Known rows, with every step that occurs:
tidup mafad bigup rogon: [ 2.94  2.05  2.62 -3.91 -0.51  5.74  0.33 -0.95 -1.41  1.83 -5.90  1.34
 -1.37  0.89  1.98  0.55  0.63]
tugolut tidup mafad bigup: [ 6.08 -0.19  0.53 -2.04 -1.74  2.63 -0.62 -1.26 -2.77  1.55 -3.40  1.51
 -2.97 -1.00 -0.58  3.20  2.14]
tugolut tidup: [ 2.47 -0.63 -1.04  0.15 -0.80 -0.45 -0.01 -0.43 -1.71  0.39  0.04 -0.44
 -1.32 -0.86 -2.08  1.33 -0.07]
tugolut tidup tabeg: [ 2.38 -1.10 -0.40  1.83  0.55 -0.16 -1.41  0.80 -0.30  1.95 -0.71 -2.22
 -2.71  0.00 -2.55  6.59 -0.35]
tabeg bigup rogon tidup mirof: [-2.10  1.68  1.65 -3.56 -2.12  5.03 -1.15  0.14 -1.16  3.33 -0.70 -1.26
  2.40  2.90  1.44  0.38 -2.66]
bigup rogon tidup: [-0.49  0.49  1.54 -1.04  0.59  3.40  1.31  0.47 -1.31  1.52 -2.15  0.51
 -0.11  2.10 -1.19 -2.09 -2.08]
tugolut bigup rogon tidup mirof: [-0.41  0.14  1.75 -2.86 -0.19  5.19 -0.75  0.84 -1.57  4.07 -1.47 -2.44
  0.54  3.00  0.93  2.04 -3.82]
tidup tabeg bigup: [-0.58 -0.57 -0.28 -0.53 -0.09  1.07 -2.63  1.82  0.85  0.67  1.75 -0.97
 -0.86  1.22  1.01  4.48  0.02]
tidup mirof bigup rogon: [-2.13  2.68  1.54 -2.44 -1.79  4.94  0.59 -1.96  0.24  2.98 -6.60 -0.29
  4.66  1.51  1.78  1.79 -0.56]
tabeg bigup: [-0.35 -0.12 -0.90 -2.22 -1.58  0.73 -1.17  0.55 -0.40 -1.04  2.39  0.86
  0.66  0.41  1.25 -0.88  0.17]
tabeg bigup rogon tidup mafad: [ 3.04  0.03  2.39 -4.86 -1.02  4.48 -0.09  0.64 -1.85  1.12 -2.77  0.42
 -0.01  2.72  2.24 -0.66 -0.41]
tabeg bigup rogon: [-0.81  1.50  0.04 -3.91 -1.00  3.46 -0.31  0.35 -0.84 -0.48  0.13  0.15
  0.96  1.44  1.78 -2.02 -1.41]
tidup mirof bigup: [-1.65  0.96  0.55 -0.74 -2.41  2.29 -0.41 -1.74  0.57  2.51 -4.30  0.16
  4.35  0.39  1.32  3.05  1.11]
mirof tidup tabeg bigup: [-0.77 -2.41 -0.68  1.18 -2.01  2.25 -1.26  3.56  1.45 -1.25 -0.12  0.01
 -2.34  1.51  1.95  4.00  1.18]
tidup mafad: [ 3.97 -0.20  1.73 -1.55 -0.20  0.23 -0.25 -0.40 -0.18  0.69 -3.03 -0.91
 -0.63  0.22  2.07  2.23  1.47]
tidup mafad bigup: [ 3.47  0.33  1.58 -2.12 -0.96  3.08 -0.67 -0.71 -1.08  1.26 -3.56  1.99
 -1.68 -0.08  1.43  1.88  2.17]
tabeg bigup vobu: [ 0.87 -1.62  0.62 -3.66  0.15  4.79  0.84 -1.90 -0.67  0.59  0.65  0.70
  3.53 -0.52  0.78 -1.43 -0.76]

Rows:
[-1.77  1.86  2.55 -1.38 -0.68  4.37  0.01 -0.39 -0.65  4.40 -3.09 -2.24
  1.70  2.53  0.10  1.29 -2.95] => bigup rogon tidup mirof
[-0.46 -1.89  0.28  0.27 -0.04  1.85 -2.31  2.46  0.08  1.51  1.85  0.28
 -1.15  2.27 -0.74  3.64 -0.46] => rogon tidup tabeg bigup
[-0.94  0.85  1.38 -1.68 -0.03  6.30  1.00  0.19 -2.22  2.02 -2.72  3.37
 -1.10  1.79 -1.72 -2.35 -1.39] => mafad bigup rogon tidup
[ 3.42  0.27  3.36 -2.63  0.37  3.77  1.14 -0.02 -1.44  2.17 -5.16 -0.34
 -0.71  2.32  0.87  0.09 -0.65] => bigup rogon tidup mafad
[ 1.91 -1.13 -1.39 -0.30 -1.00  0.51 -2.60  1.31 -0.79  0.90  1.75 -1.44
 -2.19  0.43 -1.22  5.77 -0.17] => tugolut tidup tabeg bigup
[-1.74 -0.24  1.10  0.02 -2.14  2.98  0.00 -1.17 -0.28  3.36 -4.04  1.49
  3.95  1.41 -0.27  2.34  0.56] => rogon tidup mirof bigup
[-1.19 -0.69  0.36 -0.51 -1.43  4.81 -0.21  3.39  1.06 -0.75 -2.47 -0.57
 -2.09  2.62  2.44  2.62 -0.40] => mirof tidup tabeg bigup rogon
[-2.11  2.39  2.38 -1.97 -1.46  7.17 -0.29 -0.69 -1.56  4.86 -3.64  0.76
  0.69  2.20 -0.51  0.77 -2.20] => mafad bigup rogon tidup mirof
[ 0.64 -3.35  1.90 -1.12  1.65  6.07 -0.29  0.13 -0.16  3.15  0.16  0.10
  1.60  1.30 -1.39  2.87 -1.47] => rogon tidup tabeg bigup vobu
[ 3.00 -0.18  2.83 -2.91 -0.61  5.05  1.92 -0.92 -1.37  1.75 -8.59  2.49
  1.82  2.24  0.91 -0.03  1.30] => mirof bigup rogon tidup mafad
[-0.79  0.28  0.64 -3.25 -0.84  4.23  0.08  0.92 -1.74  0.48  0.27  1.45
  0.63  2.53  0.20 -2.87 -1.86] => tabeg bigup rogon tidup
[ 1.55  0.43 -0.34 -2.03 -0.36  3.28 -1.68  1.17 -1.12  1.47 -0.61 -1.96
 -1.91  1.51 -0.71  4.54 -1.74] => tugolut tidup tabeg bigup rogon
[ 3.46 -0.96  2.13 -1.46 -0.81  3.81 -0.27 -0.08 -2.01  2.09 -3.39  3.07
 -2.03  0.97 -0.20  1.07  1.71] => rogon tidup mafad bigup
